What can hang from each mark
gelof: timet
gavibad: fabib
fabib: fefeb gavibad libu mizo timet tivu
timet: fabib gelof
tivu: fabib
libu: fabib

Known rows, with every way that one mark hangs from another
gelof{timet}: [-1.05  0.69 -2.47 -1.13 -0.10 -0.60  1.01 -1.62 -3.69  0.28  2.11  1.58
 -3.94 -2.69 -2.12  0.80  2.03  0.54 -0.74 -0.24  0.12 -5.15 -1.45 -2.98
 -0.27  1.99 -1.24]
fabib{libu tivu}: [ 4.06 -0.85 -0.57 -0.26 -1.96 -0.32  0.41  2.34 -6.03 -0.27 -1.50  0.23
 -1.61 -0.36 -1.46  0.15 -0.78 -0.06  4.19 -0.40 -0.09 -0.02 -0.94 -1.94
 -0.36  1.17 -0.21]
timet{fabib{fefeb libu mizo} gelof}: [ 3.01 -1.92  0.28  1.42  1.77  0.56  0.20  1.34 -0.07  1.97 -0.38 -0.36
  2.75  3.61  3.07 -1.05  2.59 -0.74 -2.80 -0.47  0.53 -1.03 -0.88  0.36
  0.12 -1.99  0.49]
fabib{fefeb gavibad libu timet tivu}: [-1.36 -1.06  1.58  0.43  0.39 -0.15 -0.54  1.41 -1.16 -0.98 -2.09 -0.79
  1.04 -1.36 -0.45  0.36 -2.33 -0.26  2.75  0.11 -0.30  5.17  0.76  0.40
 -0.14 -0.20 -0.01]
timet{fabib{mizo} gelof}: [ 2.46  0.43 -0.90  0.60  1.82 -0.03  0.83 -0.25  1.29  0.22  2.15 -0.10
 -1.00  1.48  1.90 -0.67  2.65  0.13 -2.18 -0.37  0.88 -5.12 -0.33  0.84
 -0.46 -0.60  0.55]
timet{fabib{gavibad mizo tivu} gelof}: [ 2.51  2.31 -1.05  0.57  3.01  0.11  1.52  2.08  5.05 -2.41  1.86 -0.54
 -0.53  1.64  2.31 -0.74  2.96  2.09  2.96  0.14  0.72 -2.03  0.16  3.55
  0.21 -1.27  0.49]
libu{fabib}: [-4.12 -0.19 -1.38 -1.82 -1.56 -1.83 -0.26 -1.15 -1.83 -1.45  0.75  1.54
 -1.85 -0.74 -1.67  0.25 -0.68  0.43  0.34 -0.91  0.42 -3.34 -0.05 -2.38
 -0.34  3.67  0.12]
gelof{timet{fabib{gavibad libu}}}: [ 1.88 -0.16 -2.29  0.26 -0.02 -0.83  1.09  0.80 -0.07  0.55 -0.31  1.18
 -2.39 -0.84 -0.19  0.79  3.61  1.39  1.16 -0.28  0.07 -4.15 -1.16  0.47
 -0.13  0.18 -1.75]
tivu{fabib}: [ 4.13  1.09  0.08 -1.34  0.46  0.40  0.17 -1.69 -1.52  2.46  0.56  0.53
 -1.63  0.20  0.15  0.80 -1.07  0.26 -0.83  0.67 -0.16 -4.50 -0.71 -2.08
 -0.76  1.55  0.28]
gavibad{fabib{fefeb mizo timet{gelof}}}: [-3.65  0.16  0.96  1.20  1.02  0.88 -0.79 -3.06  1.17  1.59  1.40 -1.48
 -0.47 -1.83 -0.76 -1.26 -0.79 -0.80 -5.47  0.82 -0.48  4.95  1.73 -0.07
  0.52 -2.89  0.52]
gavibad{fabib{libu timet tivu}}: [ 0.90 -0.72  0.21  0.87 -3.05 -0.58 -0.73 -0.43 -4.74  0.82 -1.77 -1.08
 -4.16 -3.95 -3.18 -0.42 -2.15 -0.36  1.59  0.58 -1.17  4.67  1.11  0.25
 -0.09 -1.51 -0.48]
tivu{fabib{fefeb gavibad libu mizo}}: [ 5.00 -0.21  1.69  0.07  0.43  1.90 -0.18  1.72  5.17  3.41 -1.93 -0.38
  3.85  2.00  2.40  0.51 -0.87  0.07 -0.87  0.67 -0.93  3.40 -0.28 -1.21
  0.61 -1.34 -0.10]
timet{fabib}: [ 1.84  0.29 -1.36 -0.12 -2.18 -0.46 -0.18 -1.03 -2.51 -0.39  0.16  0.57
 -1.33  1.60 -1.21  0.67  0.76 -0.10 -0.14 -0.85  0.75 -7.18 -0.06  0.82
 -0.95  1.43  0.47]
fabib{fefeb timet}: [-4.25 -0.98  1.20 -0.36 -0.59 -0.10 -1.33 -3.06 -3.56  0.00  0.31 -0.13
  0.25 -1.51 -1.80  0.43 -2.68 -1.92 -3.56 -0.16  0.28 -0.82  0.56 -1.65
 -0.96  1.41  0.66]
fabib{fefeb gavibad timet tivu}: [-4.13  1.10  1.11 -0.22  0.70  0.04 -0.51 -0.28  0.55 -2.81  0.15 -0.56
  0.59 -1.29 -1.19  0.39 -2.33  0.18  2.11  0.31  0.09  2.65  1.13  1.44
 -0.27  0.60  0.41]
libu{fabib{timet tivu}}: [-5.77  0.08 -0.16 -1.35 -1.31 -2.68 -0.26 -1.52 -2.26 -3.64  0.52  0.90
 -3.71 -4.36 -1.52 -0.05 -2.20 -0.69  2.54 -0.33  0.12 -1.01  0.38 -0.03
 -0.38  3.18 -0.12]
gelof{timet{fabib{fefeb gavibad tivu}}}: [-1.54  2.00 -1.88  0.03  0.61 -0.17  1.10  0.76  1.00 -2.44  0.60  1.07
 -0.09  0.94 -0.14  0.91  3.62  1.67  3.18  0.24  0.34 -3.15 -1.13  3.09
  0.69  0.14 -1.13]
gavibad{fabib{fefeb libu mizo tivu}}: [ 2.28 -0.61  0.25  1.11 -4.09  1.43 -0.48  2.04 -0.69  1.26 -2.39 -1.02
  1.61  1.04 -1.88 -0.47 -0.67 -0.33  1.13  0.27 -1.09  7.69  0.52  0.51
  1.44 -2.92 -0.40]
fabib{fefeb mizo}: [-0.45 -0.10  0.30 -0.31 -2.52  1.42 -0.64 -0.50  0.83  0.24  0.35  0.34
  3.02  1.57 -0.95  0.13 -0.84 -1.36 -2.71 -0.67  0.12  0.19  0.08 -1.92
  0.18  0.42  0.58]
gavibad{fabib}: [ 0.00  0.90 -1.50 -0.18 -2.61  0.44 -0.35 -1.96 -2.63  1.24  0.39 -0.17
 -2.78 -0.41 -3.83  0.02 -0.63  1.15 -1.20  0.06 -0.27  0.19  1.28 -1.27
 -0.16 -0.18  0.08]
timet{fabib{fefeb gavibad tivu} gelof}: [-0.40  1.70 -0.59  0.51  4.91  0.23  0.85  1.59  1.34 -2.33  1.44 -0.55
  1.76  4.38  2.14 -0.43  2.80  2.54  2.75  0.26  1.26 -1.81 -0.18  3.37
  0.13 -0.68  0.87]
timet{fabib{gavibad mizo}}: [ 2.32  1.34 -0.95  0.30 -2.24  0.40  0.24  0.68  5.72 -1.06  0.45  0.09
  0.21  1.15  0.06  0.42  1.05  0.62  0.22 -0.83  0.09 -3.36  0.94  2.31
 -0.24 -0.17  0.15]

Rows
[ 2.71  0.63  1.57 -0.53 -0.66  0.36 -0.34 -2.96  2.39  2.19  0.41 -0.04
 -2.17 -3.88  0.85  0.37 -2.64 -2.07 -3.16  1.02 -0.92 -1.79  0.28 -0.74
 -0.75 -0.05 -0.11] | tivu{fabib{mizo timet}}
[-6.63  0.32 -0.54 -1.52  0.34 -0.83 -0.45 -0.10  2.58 -1.96  0.28  1.15
  2.14  1.80 -0.67  0.37 -0.54  1.42  0.58 -0.77  0.54  0.64  0.61 -1.13
  0.24  2.86  0.34] | libu{fabib{fefeb gavibad}}
[ 1.49 -1.18  0.71  0.38 -1.45  1.41 -0.41  2.41  3.72  1.18 -1.69 -0.29
  4.25  1.90  0.18  0.21 -0.60 -0.12 -0.79 -0.79 -0.44  4.79  0.41 -1.73
  0.50 -0.89  0.07] | fabib{fefeb gavibad libu mizo}
[-0.80  0.45 -1.33  0.17 -1.68  0.22  0.38 -0.97  1.20 -0.03  0.83  1.25
  0.32  0.32  0.02  0.53  3.43 -0.82 -2.25 -0.15  0.13 -4.36 -1.24  1.18
  0.54 -0.39 -1.17] | gelof{timet{fabib{fefeb mizo}}}
[-5.73 -0.50  0.18 -0.80  1.70 -2.18  0.05 -2.31  1.91 -1.18  2.24  0.52
 -2.93 -4.57  0.97 -1.26 -0.72 -1.04 -2.98 -0.23  0.19 -0.47  0.61 -1.52
 -0.32  1.64  0.12] | libu{fabib{mizo timet{gelof}}}
[ 1.89 -2.03 -0.14  1.10  3.15 -0.02  0.16  0.74 -4.08  2.05 -0.57 -0.11
  1.87  4.25  2.18 -0.64  2.52  0.24 -1.97 -0.36  1.01 -2.71 -1.16 -0.30
 -0.42 -0.81  0.56] | timet{fabib{fefeb libu} gelof}
[ 3.34 -1.85  2.88  0.38 -0.63  0.82 -1.05 -1.20  0.81  4.06 -2.09 -0.49
  1.72 -1.76  1.92  0.16 -2.61 -2.88 -3.80  0.86 -1.24  2.49 -0.27 -1.29
 -0.19 -1.35 -0.21] | tivu{fabib{fefeb libu mizo timet}}
[-6.61 -0.28  1.03 -0.73 -2.07 -1.48 -0.85 -0.70  1.90 -3.45 -0.20  0.56
  0.56 -2.69 -0.24 -0.47 -2.19 -2.11  0.58 -0.29 -0.38  2.80  0.59  1.07
  0.82  1.36 -0.18] | libu{fabib{fefeb mizo timet tivu}}
[ 1.53 -1.63  0.72 -0.01 -1.71 -1.17 -0.26  0.31 -5.92 -0.45 -1.55 -0.31
 -3.23 -4.10 -1.51  0.16 -2.51 -1.66  2.53  0.00 -0.48  0.90 -0.17 -1.14
 -0.94  0.87 -0.39] | fabib{libu timet tivu}
[-1.17  1.25 -0.53  0.18 -2.21  0.91 -0.60 -0.34 -3.14 -0.33 -0.34 -0.75
  0.20  1.70 -3.17 -0.08 -0.80  0.97  1.45  0.39 -0.14  3.44  0.86  0.86
  0.97 -0.91  0.27] | gavibad{fabib{fefeb tivu}}
[-5.19  0.05 -0.46 -1.55 -0.96 -1.25 -0.22  0.46 -2.07 -3.10 -0.03  1.23
  1.12  1.23 -0.94  0.10 -0.82  0.22  2.90 -0.67  0.44  0.04 -0.49 -0.32
  0.61  2.92  0.16] | libu{fabib{fefeb tivu}}
[ 3.04  0.62  1.32 -0.73 -0.48  1.77 -0.39 -1.06  2.46  2.50  0.00  0.17
  2.66  1.69  1.46  0.56 -1.16 -1.06 -2.71  0.70 -0.48 -0.60 -0.62 -1.11
  0.27 -0.37  0.21] | tivu{fabib{fefeb mizo}}
[-1.80 -2.90  1.56  0.75  3.76 -0.34 -0.55 -1.36 -5.48  2.43 -0.17 -0.72
  0.09 -1.11  0.90 -0.71 -0.96 -1.33 -3.88 -0.01  0.50  1.53 -0.33 -3.13
 -0.82 -0.24  0.46] | fabib{fefeb libu timet{gelof}}
[-2.11  1.09  0.50  0.05  3.52 -0.10  0.40 -1.24  5.13 -0.56  2.84 -0.64
 -2.27 -3.76  1.07 -0.71 -0.52  0.28 -2.76  0.23  0.13  0.98  1.34 -0.84
 -0.57 -0.50  0.44] | fabib{gavibad mizo timet{gelof}}
[ 1.86  2.35 -0.59 -0.59 -1.52  0.68  0.84  2.29  4.77 -2.91  0.82 -0.12
 -0.22 -0.73 -0.74  0.13 -0.44  1.15  4.10 -0.21 -0.30  1.52  0.77  0.75
  0.51  0.22  0.06] | fabib{gavibad mizo tivu}
[ 1.97 -1.56  0.40 -0.03 -1.43  0.66 -0.19  2.36 -5.88  0.04 -2.13 -0.08
  2.07  1.93 -0.98  0.24 -0.96 -0.44  2.87 -0.41  0.09  2.11 -1.13 -1.45
  0.19  0.60  0.02] | fabib{fefeb libu tivu}
[ 2.39 -0.28  0.69  0.38 -1.46  1.30  0.21  4.11  3.34 -0.69 -1.99 -0.66
  3.99  1.68  0.46  0.07 -0.50  0.17  3.41 -0.42 -0.42  6.26  0.05  0.23
  1.01 -1.29 -0.02] | fabib{fefeb gavibad libu mizo tivu}
[ 7.70 -0.81  0.86 -0.37 -1.34  0.82  0.31  0.45  0.70  4.02 -1.41  0.05
 -0.15 -0.54  1.51  0.33 -1.05 -0.99 -1.14  0.45 -1.07 -0.37 -0.98 -2.45
 -0.07 -0.62 -0.49] | tivu{fabib{libu mizo}}
[-6.74 -0.80 -0.24 -1.13  3.19 -2.71  0.01 -2.99 -1.90 -1.18  2.19  0.82
 -3.83 -3.64  0.30 -0.75 -0.79 -0.15 -1.99 -0.09  0.57 -2.30  0.26 -2.19
 -0.84  2.82  0.23] | libu{fabib{timet{gelof}}}
[-1.53  1.80 -0.04 -0.72  0.47  0.90  0.16  1.56  0.55 -2.51  0.08 -0.13
  2.42  2.39 -1.02  0.51 -0.75  1.76  3.82 -0.15  0.42  1.73  0.27  0.55
  0.41  1.18  0.49] | fabib{fefeb gavibad tivu}
[-8.45 -1.30  0.69 -1.13 -0.67 -1.95 -1.33 -2.87 -1.50 -1.46  0.06  0.90
 -0.09 -1.98 -1.15  0.06 -2.46 -1.42 -2.49 -0.54  0.27 -0.45  0.66 -1.38
 -0.33  2.90  0.19] | libu{fabib{fefeb timet}}
[-0.55  1.29  0.11  0.73 -3.70  0.09 -0.47 -1.57  0.82 -0.94  0.22 -1.09
 -3.61 -4.54 -2.86 -0.50 -1.94 -0.96  0.21  0.84 -1.22  4.23  1.73  1.64
  0.47 -1.88 -0.28] | gavibad{fabib{mizo timet tivu}}
[-1.64  0.34 -1.77 -0.06 -0.47 -0.24  0.41 -1.41 -2.40  0.02  1.01  1.32
 -0.46  0.82 -0.64  0.90  3.45 -0.14 -1.41 -0.22  0.51 -5.99 -1.50  0.72
  0.05  0.75 -1.05] | gelof{timet{fabib{fefeb}}}
[ 0.19  0.77 -0.44  0.50  3.48  0.08  0.67  0.48 -2.93 -1.48  1.36 -0.29
  1.22  4.00  1.71 -0.62  2.31  1.04  1.41  0.09  1.40 -3.72 -1.02  2.41
 -0.11 -0.09  0.78] | timet{fabib{fefeb tivu} gelof}
[ 0.75  1.34 -1.42  0.17  4.48 -0.34  1.05  0.01  1.54 -0.45  2.22  0.06
 -1.25  2.39  1.39 -0.19  2.72  2.67  0.05 -0.10  1.37 -5.21  0.19  1.23
 -0.68  0.09  0.67] | timet{fabib{gavibad} gelof}
[-4.68 -0.80  1.17 -0.01  4.30 -0.09 -0.56 -3.10 -3.65  0.64  2.02 -0.43
 -0.28 -1.04  0.25 -0.57 -1.08 -0.96 -4.38  0.34  0.84 -0.85  0.21 -2.11
 -0.96  0.71  1.05] | fabib{fefeb timet{gelof}}
[-6.37  0.47  0.07 -0.75  2.96 -1.94  0.28 -1.24  6.27 -2.00  2.41  0.42
 -2.23 -4.04  1.39 -0.91 -0.31  0.58 -1.44 -0.13 -0.06  1.43  1.36 -0.69
 -0.03  1.29  0.30] | libu{fabib{gavibad mizo timet{gelof}}}
[-7.12  0.21 -0.27 -1.45  0.13 -2.24 -0.40 -1.97  2.47 -2.33  0.79  0.94
 -2.70 -3.79 -1.20  0.26 -1.97  0.59  0.13 -0.43  0.08 -0.53  1.39 -0.78
 -0.64  3.03 -0.04] | libu{fabib{gavibad timet}}
[ 1.55  1.49  0.93 -1.03  2.22  1.41 -0.18 -0.86  2.91  1.96  0.09  0.26
  2.36  2.54  1.03  1.05 -1.04  1.48 -0.54  0.80 -0.02 -0.63 -0.02 -0.67
 -0.03  0.60  0.47] | tivu{fabib{fefeb gavibad}}
[ 3.56 -0.69  1.48 -0.17  1.51 -0.18 -0.34 -0.81  1.10  3.21 -1.38 -0.30
 -1.99 -2.93  1.08  0.69 -2.27  0.03 -0.58  0.98 -1.00  0.46  0.35 -1.36
 -1.05  0.01 -0.29] | tivu{fabib{gavibad libu timet}}
[ 3.41 -2.02  0.21  1.00 -3.49  0.76 -0.74  1.37  0.08  1.48 -2.34  0.01
  3.34  3.12  0.75  0.06  0.73 -1.83 -1.71 -0.92 -0.04 -0.99 -0.33  0.88
  0.08 -1.28  0.02] | timet{fabib{fefeb libu mizo}}
[ 3.00 -0.25 -2.17  0.34 -1.30 -1.06  1.27  1.39 -4.34 -0.37 -0.54  1.18
 -3.26 -1.25 -0.40  0.55  3.46  0.13  3.28 -0.16 -0.20 -4.49 -2.24  1.26
 -0.02  0.26 -1.97] | gelof{timet{fabib{libu tivu}}}
[-0.50 -0.06  2.11 -0.47  5.49  0.30 -0.32 -3.56 -1.59  2.82  1.67 -0.39
 -0.26 -0.80  2.34 -0.22 -1.36 -0.60 -4.23  1.44  0.13 -1.61 -0.55 -1.43
 -0.74 -0.01  0.58] | tivu{fabib{fefeb timet{gelof}}}
[ 1.78  1.50 -1.00  0.45  2.97  0.23  1.12  0.64  5.62 -0.48  2.20 -0.17
 -0.31  1.79  2.32 -0.74  2.93  1.70 -0.82 -0.19  0.86 -3.32  0.46  1.73
 -0.20 -1.01  0.60] | timet{fabib{gavibad mizo} gelof}
[ 1.32 -1.09 -0.26  1.05  4.66  0.24  0.45  1.86  0.26  1.36 -0.19 -0.44
  2.46  4.59  2.52 -0.40  2.57  1.68 -0.70 -0.34  0.99 -0.93 -0.47  0.84
 -0.28 -1.17  0.54] | timet{fabib{fefeb gavibad libu} gelof}
[ 2.73 -1.30 -0.09  1.12  3.13 -0.17  0.55  2.17 -4.51  0.16 -0.61 -0.47
  1.58  3.90  2.33 -0.65  2.52  0.60  1.87 -0.05  0.92 -1.38 -1.55  1.57
  0.03 -1.03  0.40] | timet{fabib{fefeb libu tivu} gelof}
[ 1.21 -1.34  0.39  1.16 -4.17  0.01 -0.85 -1.59 -0.44  2.68 -1.56 -0.91
 -2.88 -4.48 -2.52 -0.60 -2.11 -1.60 -3.14  0.20 -1.61  5.20  1.65 -0.90
  0.16 -2.55 -0.63] | gavibad{fabib{libu mizo timet}}
[-1.04 -1.32  0.96  1.16 -2.41  0.18 -1.10 -0.53 -4.68  1.09 -2.39 -1.28
 -0.82 -1.83 -2.74 -0.51 -2.29 -0.84  0.49  0.59 -1.02  6.65  1.00  0.61
  0.35 -2.08 -0.29] | gavibad{fabib{fefeb libu timet tivu}}
[-4.56  1.31  1.09  0.07  5.45 -0.05  0.30 -0.36  0.48 -2.23  1.99 -0.99
  0.03 -0.93  0.81 -0.42 -0.76  1.19  1.11  0.62  0.70  2.62  0.62  0.85
 -0.14 -0.02  0.67] | fabib{fefeb gavibad timet{gelof} tivu}
[-1.38  1.33 -1.51  0.31 -0.52  0.45  0.70  0.01  4.86 -0.77  1.01  0.94
  1.00  0.70  0.48  0.72  3.71  0.58 -1.11 -0.09  0.03 -2.64 -0.61  1.99
  0.75 -0.64 -1.25] | gelof{timet{fabib{fefeb gavibad mizo}}}
[ 1.64  0.81 -0.02  0.60 -3.08  0.62 -0.23  1.32  1.22 -2.10 -0.67 -0.07
  2.59  3.06  0.24  0.09  0.89 -1.11  1.46 -0.46  0.31 -1.85 -0.19  3.55
  0.48 -0.73  0.24] | timet{fabib{fefeb mizo tivu}}
[ 5.67 -1.36  1.78 -0.04 -0.85  1.63 -0.48  0.68  0.87  4.15 -1.92 -0.17
  3.08  1.73  1.94  0.33 -1.12 -1.41 -2.19  0.45 -1.06  1.49 -1.07 -2.02
  0.27 -1.08 -0.10] | tivu{fabib{fefeb libu mizo}}
[ 4.01 -0.16 -1.90  0.74 -2.60 -0.72  1.31  1.90 -0.84 -0.44 -0.59  0.95
 -2.54 -1.79  0.32  0.26  3.58 -0.67  2.62 -0.09 -0.52 -2.76 -1.98  1.71
  0.54 -0.85 -1.99] | gelof{timet{fabib{libu mizo tivu}}}
[ 4.92 -1.53 -0.70  1.17  1.30 -0.29  0.73  1.26 -0.28  1.83  0.16 -0.14
 -0.47  1.47  2.47 -0.92  2.57 -0.33 -1.56 -0.45  0.43 -2.87 -0.75 -0.06
 -0.37 -1.45  0.14] | timet{fabib{libu mizo} gelof}
[ 1.20 -0.77 -0.22  0.75 -2.57  0.90 -0.62  1.36 -4.60  1.28 -2.14 -0.94
  0.69  1.55 -2.66 -0.22 -0.65  0.54  1.93  0.43 -0.60  5.85  0.23 -0.12
  0.94 -1.76 -0.22] | gavibad{fabib{fefeb libu tivu}}
[ 4.38 -0.15 -0.63  0.87 -4.50  0.74  0.08  1.81 -0.75  0.98 -1.76 -0.91
 -1.62 -1.25 -2.32 -0.64 -0.52  0.09  2.26  0.37 -1.33  5.75  0.57 -0.02
  1.01 -2.42 -0.67] | gavibad{fabib{libu mizo tivu}}
[ 0.73  0.46 -0.44  0.18 -1.84  0.18 -0.33  0.59 -2.78 -2.00 -0.69  0.23
  1.65  3.68 -0.59  0.46  0.69 -0.16  2.45 -0.45  0.69 -3.81 -0.47  2.91
  0.05  0.61  0.53] | timet{fabib{fefeb tivu}}
[-4.91  1.16 -0.22 -1.09 -1.13 -0.36  0.02  1.92  6.10 -3.92  0.01  0.61
  2.79  0.89  0.25 -0.06 -0.54  0.77  3.35 -0.52 -0.07  3.75  0.61  1.18
  1.39  1.30 -0.02] | libu{fabib{fefeb gavibad mizo tivu}}
[ 5.97  0.07  0.35 -0.72  1.53  0.55  0.50  0.90  1.10  3.30 -1.33  0.15
 -0.51  0.42  1.17  0.94 -0.78  1.41  1.08  0.58 -0.70 -0.37 -0.47 -2.09
 -0.59  0.29 -0.29] | tivu{fabib{gavibad libu}}
[-0.35  1.97  0.27 -0.22 -1.06  1.70  0.34  2.28  4.98 -2.69  0.16 -0.40
  3.50  1.69 -0.39  0.14 -0.60  0.67  2.90 -0.23 -0.02  3.84  0.51  1.13
  1.02 -0.33  0.27] | fabib{fefeb gavibad mizo tivu}
